Every row comes from one small tree of marks. The marks that hang from a mark follow it in brackets, in alphabetical order. Every link used is in the known rows. Which tree was each row made from?
In the rows, zero is written as 100.
Known rows
A[L]: 141	113	132	89	92	100	131	98	77	99	102	121	96	138	68	66	124	179	109	81	86	148	92	101	75	78
U[S]: 118	117	115	103	110	99	117	113	97	107	123	93	89	124	83	63	106	123	99	87	85	139	80	119	72	75
L[R]: 118	101	123	93	102	119	118	84	93	134	83	116	74	125	92	77	87	144	96	102	93	131	92	94	77	82
Y[R]: 117	106	135	83	102	104	144	92	96	125	94	106	96	121	53	57	95	125	107	102	87	147	90	93	85	90
P[S[X Y]]: 128	115	118	51	115	96	86	109	105	117	131	133	70	108	84	72	80	123	95	74	71	118	94	129	107	97
S[X]: 128	110	130	79	87	114	115	107	93	106	126	111	80	113	70	81	96	127	113	75	79	115	97	103	96	100
A[L[R[X]]]: 129	88	136	103	101	117	124	76	55	120	73	123	81	104	86	75	95	147	113	100	114	102	101	93	72	91
Y[R[L X[S[P]]]]: 109	78	115	101	108	94	120	76	121	138	67	113	121	73	49	76	89	75	130	136	82	72	93	124	79	130
P[S[X]]: 132	117	127	55	110	103	112	101	97	119	114	109	72	121	98	80	98	125	101	76	60	120	95	115	96	100
M[S[P]]: 95	122	105	96	98	95	126	97	120	86	124	86	103	120	77	101	120	170	119	97	48	131	68	113	74	90
A[L[S[P]]]: 117	111	119	89	109	97	120	90	79	55	106	104	103	127	88	96	135	177	112	106	80	120	82	100	82	103
M[S[P X Y]]: 96	117	98	81	92	92	86	112	116	71	159	116	87	85	64	101	95	146	120	95	61	105	76	132	103	106
M[S[P Y[R[X]]]]: 78	100	113	95	115	92	119	93	109	93	123	102	109	68	44	84	80	118	127	115	83	102	75	121	92	109
A[L[R S[P]]]: 110	98	114	89	113	105	111	71	67	72	81	114	83	117	111	97	119	172	105	130	93	112	85	93	80	101
M[S[Y]]: 85	116	106	85	104	90	120	109	115	114	135	108	84	118	64	70	95	156	111	80	73	149	70	119	74	65
U[R[L X Y] S[P]]: 117	85	98	135	106	90	70	91	116	131	97	135	94	70	102	89	90	76	112	139	109	60	82	156	88	129
R[L X[S[P Y]]]: 114	81	100	105	111	97	81	94	135	125	98	139	116	75	52	87	78	92	124	110	84	64	92	148	84	122
R[L[S] X]: 86	86	124	99	120	108	128	86	94	126	79	90	95	101	91	75	109	100	127	96	106	75	77	101	59	103
R[Y]: 132	107	125	107	96	113	118	104	112	136	111	120	81	120	71	81	80	135	107	80	90	137	98	116	71	79
M[S[P X]]: 99	119	107	85	87	97	112	102	110	74	143	92	90	98	77	108	113	151	126	95	48	106	78	115	91	107
A[L[R[Y]]]: 140	94	124	108	93	107	108	81	74	136	82	146	63	115	93	76	85	164	102	109	111	136	104	107	65	72
P[S[X Y[R]]]: 121	109	125	43	119	89	101	100	97	124	118	130	72	93	66	57	72	99	96	98	79	127	95	122	113	103
M[S[X Y]]: 92	113	107	72	93	93	106	114	106	104	154	110	71	95	63	76	88	136	118	79	74	124	78	121	90	83
X[S[P Y]]: 123	103	100	89	108	99	90	105	132	105	124	135	105	109	51	88	80	128	105	100	66	119	97	139	99	104
L[S[X Y[R]]]: 89	97	124	56	116	101	114	102	83	102	127	116	71	84	57	60	75	86	110	107	105	113	90	102	108	106
U[S[P]]: 123	121	105	114	110	96	97	109	110	75	127	98	105	113	86	90	114	133	102	104	71	121	79	128	87	97

Write each row's tree
127	77	126	94	104	114	134	75	66	148	69	122	78	99	81	73	83	120	116	109	105	100	112	107	65	94 -> A[L[R[X[S]]]]
116	86	124	94	111	108	136	85	108	124	88	101	114	82	43	84	76	80	125	119	79	91	105	117	94	128 -> Y[R[X[S[P]]]]
101	106	109	73	111	105	79	108	101	58	145	121	85	89	76	102	88	120	112	98	85	87	86	119	115	121 -> L[S[P X Y]]
114	110	125	55	132	86	114	94	107	133	99	125	86	117	67	49	79	118	90	102	79	151	87	120	96	86 -> P[S[Y[R]]]
93	92	119	70	108	123	114	84	73	114	99	102	51	101	112	87	87	109	106	109	101	94	92	88	87	101 -> L[R S[X]]
115	104	92	110	102	80	79	93	118	108	97	128	104	111	103	78	126	116	99	142	82	98	67	140	96	119 -> U[R[L] S[P]]
113	108	111	84	116	91	95	98	86	52	121	129	100	115	74	88	118	172	109	106	90	122	81	116	94	100 -> A[L[S[P Y]]]
117	92	109	106	112	106	98	73	75	91	85	129	71	102	114	103	97	161	105	133	105	110	94	108	72	96 -> A[L[R[Y] S[P]]]
100	87	115	85	107	123	102	85	79	134	104	116	37	88	114	91	64	97	107	111	114	93	102	103	80	98 -> L[R[Y] S[X]]
100	84	111	122	117	107	95	85	114	114	86	110	99	75	95	105	92	98	130	114	104	54	84	125	65	120 -> R[L[S[P]] X Y]
74	91	102	102	112	78	103	85	122	109	99	115	115	59	49	76	94	113	133	130	85	81	64	128	80	109 -> M[S[P Y[R[L X]]]]
85	90	111	78	109	94	123	81	101	139	74	117	82	131	107	67	123	115	104	125	98	106	69	106	84	107 -> U[R[L[S]]]
134	72	122	109	101	116	123	76	75	166	71	138	65	84	83	78	59	108	116	111	116	100	120	121	58	90 -> A[L[R[X[S] Y]]]
115	96	108	80	111	92	105	95	127	114	110	134	107	94	35	72	71	104	107	124	74	128	97	132	105	111 -> X[S[P Y[R]]]
101	83	115	95	126	110	88	77	64	74	92	132	85	81	94	98	89	140	113	122	121	77	92	109	90	112 -> A[L[R[X] S[P Y]]]
115	96	116	78	101	106	97	77	58	64	100	121	70	94	109	104	114	151	112	128	95	87	93	95	97	118 -> A[L[R S[P X]]]
96	79	116	117	125	128	99	75	91	114	84	106	72	74	111	116	64	102	116	122	115	65	100	109	74	117 -> L[R[X Y] S[P]]
111	96	94	85	96	78	61	110	104	126	128	155	71	85	88	54	95	80	97	124	107	90	76	149	111	112 -> U[R[L] S[X Y]]
100	83	130	91	120	118	136	71	46	109	71	102	70	101	106	79	101	132	116	108	123	93	94	84	65	93 -> A[L[R[X] S]]
111	88	96	88	109	77	91	89	138	130	89	146	115	85	40	65	84	98	113	140	74	108	86	140	93	113 -> X[S[P Y[R[L]]]]
93	94	107	71	108	93	84	104	103	107	119	127	75	92	82	69	96	101	115	98	101	85	76	119	87	102 -> R[L[S[X Y]]]
122	82	129	121	107	131	110	82	90	159	81	123	65	86	92	88	54	105	112	98	122	93	109	109	69	93 -> L[R[X Y]]
125	107	100	118	103	95	82	101	113	111	120	130	83	103	101	91	90	112	93	129	91	116	87	148	102	113 -> U[R[Y] S[P]]
72	95	121	85	115	94	141	95	99	126	116	97	91	78	42	59	73	107	125	99	97	120	78	111	78	87 -> M[S[Y[R[X]]]]
127	79	105	124	102	103	94	89	135	150	84	129	106	71	69	99	74	86	132	113	85	62	101	146	65	120 -> R[L X[S[P]] Y]
103	95	122	80	113	108	132	75	56	107	76	110	67	128	108	73	113	160	102	115	107	129	87	84	66	79 -> A[L[R S]]
94	93	114	76	107	90	103	82	102	87	92	107	98	78	77	83	113	96	123	141	83	77	76	105	96	133 -> Y[R[L[S[P X]]]]
87	96	112	89	117	88	118	76	111	99	75	102	110	101	77	77	120	114	117	141	83	100	68	102	80	115 -> Y[R[L[S[P]]]]
88	110	105	72	97	83	100	102	109	79	146	115	91	71	46	85	86	125	120	118	68	114	76	122	110	111 -> M[S[P X Y[R]]]
104	97	102	113	112	97	90	88	125	108	91	116	95	102	98	98	104	127	117	120	87	90	76	126	65	106 -> R[L[S[P]] Y]
